What can hang from each mark:
muge: piri pizi
riloma: fene tudu
piri: fene muge
pizi: boguku fene muge piri riloma
tudu: riloma
boguku: pizi
fene: piri pizi riloma

Every row comes from one small tree of marks. The marks that hang from a mark follow it in brackets, in alphabetical order. Every link used is in the known rows. Which tree was each row made from?
Known rows:
muge(pizi(piri)): [-25   5   1  18 -13 -16 -17   1   8  11 -12  14 -20  -7   3  15   7 -13
   7 -26 -36   3 -12 -15 -13   5 -32   1  -6   1  20  18  19  24   3   6
   8   5  -9   5  38   0 -25 -41 -15   1   3  32]
boguku(pizi(fene muge riloma)): [ 19  -9  19 -19  -4   4   7  -8  13  -8  16  12 -10 -22 -15 -26 -60   8
 -15 -27 -17 -51  13  50  -6  -7   5 -32   8   9 -19  -1  20 -18 -11  35
  16 -52   2  31 -25  26  10  23  29   1 -17   3]
fene(pizi(piri)): [-23  10   8  24  -1 -14 -18  -1  14  17  -8  31 -10  -1 -10  10  21 -11
   9 -15 -27  23  -8 -19 -20  -9 -24  10  -7  -1  29  22   8  23   3  23
   3  11 -11   2  44  -6 -31 -41 -23   0   0  42]
pizi(piri(fene muge)): [-16  37  37  32 -13 -68  -7  16   8 -27  33   3 -13 -18  14  16  16   7
 -29   3   4  26   0 -28  29 -42 -19   0  10  22   0  17 -14  18 -13 -10
  31  14  23 -16  -8  10  22 -16 -38   0  12 -10]
tudu(riloma(fene)): [-13  -6  -7 -21 -11  24 -11  15   2  14 -33 -26  26  31 -12   2   4   5
   3  14 -13  14  12 -15  -5  36  34   7  -7 -23  -3   8  -5  12  -8  30
   9  10   4 -12  11 -33 -11  -3  20  23  14  -2]
boguku(pizi(fene(riloma) muge)): [ 19  -2  15 -15  -2   8  13  -4  15 -16  15  13   4 -25 -32  -3 -40  11
  -5 -23 -17 -41   6  58  -2 -10   2 -15   0   5 -31  -9  26 -40  -1  31
  12 -42  -7  13   1  14  13  30  37 -17  -2   9]
muge(piri): [-38  -4 -16  -7 -24  14  -9  38 -10  31  16  13  14 -14  17   1  19  -4
  -1  -1 -11  16  -1 -27  12  27   9  37 -30 -11 -15   5 -13   9   4 -18
  -2   2  -6 -10   9 -25 -10   8  -1 -20  -5  -4]
piri(fene muge): [-34  34  20  18 -19 -35   8  34 -11 -13  33   0  13  -3  14  12  23   3
 -32  10  -8  15   3 -25  26 -15   4  23  -2  14 -15  13 -19  21 -23  -3
  31  22  19 -28 -18  12  38  -8 -29  -7  14 -39]
riloma(fene(piri) tudu): [  0  -7 -60  -8 -23  28   2   1 -19   8  -4 -31  28   0  30 -26  30 -28
  13  14   8  41   3 -31  -7  36  31  46 -24 -43  -2 -14  -4  20   5  11
 -13   4  -9  -9 -24 -24   7  20  12  22  -5   1]
pizi(fene(riloma) piri(muge)): [  4  17  50  25  -6 -68   0   6  30 -22  22  14 -11 -30  -9  22 -22  15
   1  23  19  19   3  10  21 -55  -8  -5  29  19  -7  18  -4 -13  18 -14
  16  11  -4   6   6  38  -6  11  -1  -7  30   8]
tudu(riloma(fene(pizi))): [-20 -12 -11 -11   3  40  -9   1   1  29 -44 -14  35  46 -16  14  15  -4
  16  12 -32  23  11  -9 -24  22   5  14   0 -19  21  12   5  29 -15  42
   2  17 -22 -19  27 -25 -29 -19   2  21   1   2]
pizi(muge piri riloma(tudu)): [ 29   6  15  -2   9 -19 -28 -11  18 -28  26 -32 -30 -16 -15 -34 -29 -17
 -11  -5  24 -20 -13  19 -19  -5  15 -48   2  11  13  -1  14 -10   9   1
 -21 -38  38  32 -16  22  -9  -1  10  34  -1  38]
muge(piri(fene(riloma(tudu))) pizi): [-31 -16 -32 -11 -12  45  26   1 -35  -1  33 -27  31   7   6  35  22 -26
  21  12 -11   7 -19  18  -8  -1 -30  22  -3  16   9 -15 -12  -7   1 -47
 -25   9  -9 -30 -37   4  -7   7 -31   0 -10 -21]
boguku(pizi(piri riloma(fene))): [ 28 -21  -3   9  -5 -14   9  -4  10   5 -30 -38 -15  -3 -18  -1 -45   0
  -9 -34   2   4  13   6 -13  17  -1 -28   6 -21  19 -13   5  17  -1  26
   2 -33  10  12  -6  -7 -15 -30  16  16  -2  52]
boguku(pizi): [-30   1 -15   8 -22   6   4  27 -14  11   0   1   6  -6 -21   4  -5  -8
 -12 -32 -24 -18  -8  -9  -3  40  12   7 -36 -25   0  -2  12  17 -11  34
  16 -17   4 -12   3 -18  18 -14  -2 -17 -12  21]
muge(piri(fene(riloma))): [-22  -9  -4 -17 -15  16  25  24 -20   9  25   3  21  -1  -2  31  23  18
  -5  19   0  18  -2   6  18 -10 -12  31  -4  17 -23  -7 -37 -27   7 -40
 -19  14   2 -24  -8  -8   2  11  -9 -22   6 -28]
tudu(riloma(fene(pizi(boguku)))): [  5  -5  -8 -12  29  50 -16 -12   6  31 -68   7  12  47  -9  11  30   9
  19  -7 -16   3   8 -20 -14  38   8   2  -4 -19  15  -7   5  23 -13  24
   7  26 -20 -10  35 -49 -12 -13  -6  10   0  -3]
pizi(boguku fene riloma): [  3  -4  17 -19  20  -3  -1 -16  14   0 -16  43 -30 -14  18 -15 -14  22
   2   2  19 -18   9  -9  15  -7  20 -19  16   1 -16  14 -12  -4  -3   3
  15  11   1  28   6  19   1   9   4   6  10 -22]
tudu(riloma(fene(piri(muge) pizi))): [-11 -13 -15  26  -9  11  -3  16 -11  37 -19 -16  47  49  13   4  11   4
  10  28 -23  31   8 -16  -4   0 -14  38   5 -10  17  -8  15  30 -12  12
  14  28 -43 -38   6 -22 -10  15   6 -19  -9 -30]
riloma(fene): [-10  12 -21 -19 -16  19   0  17   2  10 -30  -6  17  -4   8  -1  14  -8
  -6  -2 -19  34  18 -31  -3  38  26  29 -17 -33  -9   6 -15  27 -10  34
   2   6   5  -5  12 -23   6 -11  14  20  16   7]
pizi(boguku muge): [ 16  29   5 -16  22  17 -27   6  12  -1 -27  40 -20 -14  11 -27  20   6
 -14 -27  -6 -40  -7 -14  14  33  29 -10 -23  -4 -27  -9  12  -5  -8   4
   8  -9  22  15  34 -28  24   6  16 -12  -5  -8]
boguku(pizi(riloma(fene))): [ 10 -25 -15  -9  -9  19  21  10  -7  14 -32 -40  15  12 -18  -2 -43  -1
  -5 -21 -10  -2  17   7 -16  43  20  -3  -4 -31   6 -16   0  20 -11  30
   1 -26   8   0 -20  -4   6 -22  24   8  -5  20]
pizi(muge riloma(fene(piri) tudu)): [ 43 -15 -37 -29  -2  28  -1 -16 -10  -7  -1 -43  15   6  20 -51 -16 -20
  -1  12  19   3   4  13 -18  24  29   6  -3 -17  -9 -24   6  -6   3   8
 -29 -30   6  14 -38  -4   5  35  43  25 -13  -3]
muge(piri(fene)): [-37   4  -7 -15 -20  10   7  26 -18   9  33  13  15  -9  23   7  40   6
 -16  -3 -13  21   6 -20  21  -3 -12  38 -14  10 -18   5 -28  -2  -8 -21
   7  11   7 -22 -17 -25   6  12 -25 -11  -7 -33]
pizi(piri riloma): [ -1  -3  20   4  -1 -34 -12   5  14   4  -1   0 -30  -1 -12  -7 -21   9
  -6  -4  17   3  -3 -11  -9  -3   2 -26   4   4  10  15  -7   3  12  -2
 -13  -1  20  21  20  17 -24 -31   5   6  11  29]
fene(pizi(boguku muge piri) riloma): [ 41  22  26   7  42   7 -24 -16  31  -3 -34  45 -24  -3 -26   6  12  13
   8 -24   1 -26 -11  21  -8 -10 -25 -28   5  18   7 -12  21 -28  18  -7
 -22  -2   1  17  67 -12 -11 -24   9 -31  -1  32]
pizi(boguku piri): [  8  20  16  15  14 -21 -25   1  20  -1 -27  30 -44 -15   5  -7  28   9
  -7 -28  11  -7 -11 -40  18  17   7 -13 -13  -9   0   8   3   2  11  -3
  12  13  15  15  48 -25  -2 -22 -11  -2   6  26]
riloma(fene tudu): [-11   7 -35 -24 -15  26  -1   2  -8  -4  -5 -39  17  -5   5  -9  18 -38
   4   8   6  31   7 -32 -16  45  41  19 -24 -38   6  -1  -4  31  -7  26
  -4   3  12  -4 -18 -16  12  -1  -5  46  12  17]

Which tree is each row?
[  1  -6 -13 -12  20  34   5 -29  -4 -14 -12  14 -11 -13   7  18  13 -21
  34   5   6 -19 -14  17  -5   0  -2 -11   8  -6   4   1  14 -12   8 -13
  -6  18 -24  11   1  17   0  10 -12  16   5  -2]
muge(pizi(boguku fene(riloma(tudu))))
[ 30   9  17 -13  11 -22 -10 -28   8 -44  38 -31 -32 -15  -5 -22 -12  -8
 -25  -4  27 -13  -3  21  -9 -30  -5 -50  14  30   4   7  -2 -18  -3  -8
 -16 -33  52  24 -40  21   7  -2 -15  43  -8  10]
pizi(muge piri(fene) riloma(tudu))
[ 23   3  22  11  25 -25 -17  -9  20   1 -30  20 -49   2  -1 -11  -1  22
  -4 -16  27 -17  -4 -22  10   8   5 -41   4   2   4   8  -4  -5  14 -20
  -5   6  22  28  35  -2 -12 -28  -3  -6   6  21]
pizi(boguku piri riloma)
[  7  -4  -1 -20  19  11  -4 -31   3 -15   7  11 -29 -18  15 -22 -10  -5
  10  14  39 -18   1  -5   2   3  38 -28   5  -9  -2  12  -7  -6   1  -1
   0   3   4  32 -23  23   6  23 -14  37   2  -7]
pizi(boguku fene riloma(tudu))
[-14 -23 -36  -3 -17  21  20 -23 -21  -2  21   4  17  -3  20   7   2 -22
  40  29  -5   6 -19  26 -13 -18 -19  27   7  -3   3   0  13 -15  18 -11
 -14  12 -48  -1 -15  21 -16  33   7  -3  -4 -14]
muge(pizi(fene(piri riloma(tudu))))
[ 12  -5  -6  -5  11   7  13  -9   0   8 -17  56  -8  -8  23  -9  20  32
  17  14  22  -1  -3  -4  30 -13  12  24   4  -4 -31  -5  -8 -41  22 -19
   4  26 -35   9  25  -7   1  42  30 -34   4 -30]
pizi(boguku fene(piri riloma))
[-21  11  -7 -17  -2  10  25  -1 -24 -29  28 -23  19  12 -18  20  27 -12
  -4  25  20  19 -10   0  -5  -4  14   1  -9   4   3   9 -22 -21   3  -7
 -20  17  27 -18 -31  12  20  -9 -21  16   9  -8]
piri(fene(riloma(tudu)))
[ -8  -7   1  14   7  -8 -11 -20   2  -1  13 -16 -14  11 -16  -2 -12 -25
  15  11  14  16 -11  -6 -36 -12 -10 -28   6   1  51  15   6  19  10   4
 -21  -7   7  13   0  26 -30 -38 -27  28  -5  46]
fene(pizi(piri riloma(tudu)))
[  7 -19  -7  17  -5 -18   0 -11  -4 -15  19 -49 -20   2 -25  -8 -43 -25
  -4 -21  25 -22 -16   4 -23  17   1 -44 -10 -17  37  -3  24   1  10   7
  -2 -39  22  10 -34  16  -6 -19 -10  19 -14  62]
boguku(pizi(piri riloma(tudu)))
[ 33  -8   2 -24  22  29 -18   9   6  20 -12  22 -15 -11  17 -28  -6  15
 -10 -16  14 -46   4   5  16  27   4 -13  -5  10 -34 -23   3 -19   2 -43
 -14 -22  11  18  10 -22  -2  21  20 -24 -14 -18]
pizi(boguku muge(piri) riloma)
[ 16 -12 -19 -12   1  42 -18  -8   0  31 -32  -4  35  44   5 -20   9   7
  12   0 -37   1   7  13 -24  13  -7  25  -1  -4   1 -13  21   1  -9  34
  -4  -7 -32 -16  19 -43 -20  24  36  -5 -19 -16]
tudu(riloma(fene(piri pizi(muge))))
[ 31   5   1 -22  40  57 -26 -19  21  20 -69  10   7  33  -7 -12  19   5
   8 -19 -25 -21  10  10 -11  31   5 -13  -4  -6   1 -16  21  11 -19  31
   6   0 -10   0  39 -47  -5   5  12  12 -10  -6]
tudu(riloma(fene(pizi(boguku muge))))
[ -6 -18   9   3  -3 -19  -5 -38  14 -20  26 -10 -30 -19  10  -1 -33 -26
  19   4  -2  -1  -9  20 -27 -32 -21 -32  27  11  35  23  17  10   5   1
   3 -11 -13  31 -24  48 -35  -7 -22  51  -2  28]
muge(pizi(fene piri riloma(tudu)))
[-28   2 -12  -6   9  29  25 -10 -24 -17  22 -10  31  23 -28  29  37 -22
  10  23  -4  26 -13   9 -24 -16 -10  13  -5   7  23   5 -15  -6  -1   4
 -23  15   7 -24 -17  15   3 -22 -36  11   1  -4]
piri(fene(pizi riloma(tudu)))
[ -2  17  26   3  -1 -31  11  -1  10 -20   7   3 -13  -3 -23  27  21  22
 -10   6   7  20  -9   4  11 -34 -17  -6   8  19   1  14 -28 -29  15 -12
  -9  13  24  -6  14   8  -4 -24 -10  -3  20   9]
pizi(piri(fene(riloma)))
[ -5  -3   1   2  32  25  -1  -6  -9  26 -35  41  -7  22  -1  -2  11   8
  12  -8  -3 -14  -1 -14 -14  14  -1 -10  -2  -3  14   3  -3  16  -7   1
 -11  16  -5  10  35   3 -14 -38  -7 -15 -10   1]
fene(pizi(boguku riloma))
[ 12 -11 -13  13 -17 -19  13  23  -9  23  -8 -23  20  16  33 -18 -21   3
  -3  30  10  26  22 -15  10   8  15  30   9 -16  -7 -14 -13  24  -2 -12
   0   6 -11  -8 -23   7  11   9  32 -19   7 -31]
pizi(riloma(fene(piri(muge))))
[  0   9 -22  12 -25 -17   1  27 -14  17  -9 -14  32  -1  39 -10  12  -7
  -7  17  -3  35  15 -36  16  16  17  55  -5 -21 -16 -14  -7  32  -6   5
  13  19 -21 -24  -8 -18  23  19  16 -21   5 -30]
riloma(fene(piri(muge)))
[-19 -10 -26 -18 -14  26  21   7 -25 -11  49 -29  27   0  -2  22  29 -10
   4  25  20  21 -10   4  11  -2  -3  20  -9   5  -5 -11 -28 -26   8 -45
 -27   9  14 -24 -38  -4   6  18 -25   5  -1 -17]
muge(piri(fene(riloma(tudu))))
[ 14 -10  -1 -14  -8  30  28  18 -10  -5  30  -7  24 -11 -23  14 -10  12
 -20 -26 -16 -33  -3  49  14  -1 -25   2 -11  18 -27 -34  -2 -42  -2 -21
  -8 -39   9 -23 -27 -19  22  25  10 -35 -25 -11]
boguku(pizi(muge(piri(fene(riloma)))))
[-11  18  31  45 -15 -65   4  18   1 -27  34 -17 -12 -16 -10  15  -9   5
 -33 -31  -6  -2   1 -11  22 -26 -29 -12   1  11  11   1   3  20 -16   2
  45 -14  17 -27 -28   3  34 -16 -42 -13  -8  12]
boguku(pizi(piri(fene muge)))
[-11 -20 -15  25 -18   3  -1  16 -16  27 -25 -33  36  43  33  10  -2  -1
  17  25 -28   5   2  -6   4  14 -19  31  10 -11   4 -15  21  34 -14  -4
  23  25 -46 -34  -5 -19  -7  17  17 -16  -4 -36]
tudu(riloma(fene(piri(muge(pizi)))))
[  2  11  37  44  -4 -62  24  15   0 -27  25 -28   0  -1 -32  39 -18  11
 -24 -13   6  -2  -4  18  23 -30 -34 -20  10  16   9 -12  -3 -10   1 -16
  21  -9  22 -32 -19  18  29 -15 -24 -30   6  13]
boguku(pizi(piri(fene(riloma) muge)))
[  7   8  15 -16  17  10   5 -10  13  -1 -23  46 -12 -16  -5   8  11  24
  12   8  18  -7   5   2  22  -4  18  -4   4   0 -25   8 -10 -29   9  -2
  -1  18 -10  14  27   6   2  16  13 -14  21 -12]
pizi(boguku fene(riloma))
[-25   8   8  19   8  -7  18  -3 -28 -14  47 -27  23  19   1  14   2 -20
  -3  32   9  14  -1  -1 -14 -32 -13  -7  15  22  32   6 -12  29 -23  -8
  -3  12  19 -16 -53  46  23 -18 -54  17  -2 -25]
piri(fene(pizi(riloma(tudu))) muge)
[ 32   3  30   3   5 -29   7 -15  15 -29  16 -14 -30 -10 -23 -10 -44  15
 -38 -49  -9 -40   2  39  -2 -24 -24 -49  10  29   0  -9   8 -19 -10  15
   8 -54  31  11 -22   6  12 -13   1   1 -19  19]
boguku(pizi(muge piri(fene) riloma))
[ -9   7  10  20   7  -9   1   1  15  15 -16  21   0  12 -40  33   9   0
  13   3 -10  23 -10   3 -21 -17 -28   2   1   5  25  10  -1  -6  22   1
 -22  11 -10  -3  54   6 -35 -43  -8 -15  13  42]
fene(pizi(piri) riloma)
[ 13  -2   6 -36   3   7  -9 -22  12 -31  42  -5 -14 -26   1 -38 -32 -15
  -6   8  17 -20   8  32 -16 -18  29 -25   8  12 -12  13  13 -15  -4  21
  -9 -29  17  36 -36  40   1  36  14  43  -2  -5]
pizi(fene muge riloma(tudu))
[ -7   0  11  20 -22 -40  19  18  -3   1  28  19  19 -10  19   1  -8  22
   6  42  12  16   4   8  26 -38  -1  39  18   6 -26   3  -8 -19  13 -19
  12  26 -34 -15  -6  27   5  48  25 -40  16 -44]
pizi(fene(piri(muge) riloma))
[ 14  -7  16  17   5 -36   3  -1  -3   5   6  35 -19 -11  49 -27 -15  24
  -3  19  30 -10  12 -16  36 -29   5   9  22  10 -28  -3  -4  -4  -5 -29
  24  21 -25  11 -10  18  17  43  12 -30   1 -56]
pizi(boguku fene(piri(muge)) riloma)
[ -6  11   1  22  17 -12 -27 -10  11   7 -38  35 -35 -10  15  10  23  -7
  11 -38 -22 -20 -15 -24   2  16 -28 -13  -4  -1  11   5  18  22   2 -12
  12  15  -6  12  53 -19  -9 -37 -19 -10  -4  22]
muge(pizi(boguku piri))
[ 20  -1   2 -20  -7   1   7  -1   6  -6  11  38   8 -20   9 -21  -8  23
   3  14  -2  -6   3  38   9 -25   4  27   6  16 -40  -5   4 -50  18   4
 -10  -8 -24  13  11   6  -2  57  54 -26   2 -28]
pizi(fene(piri riloma) muge)
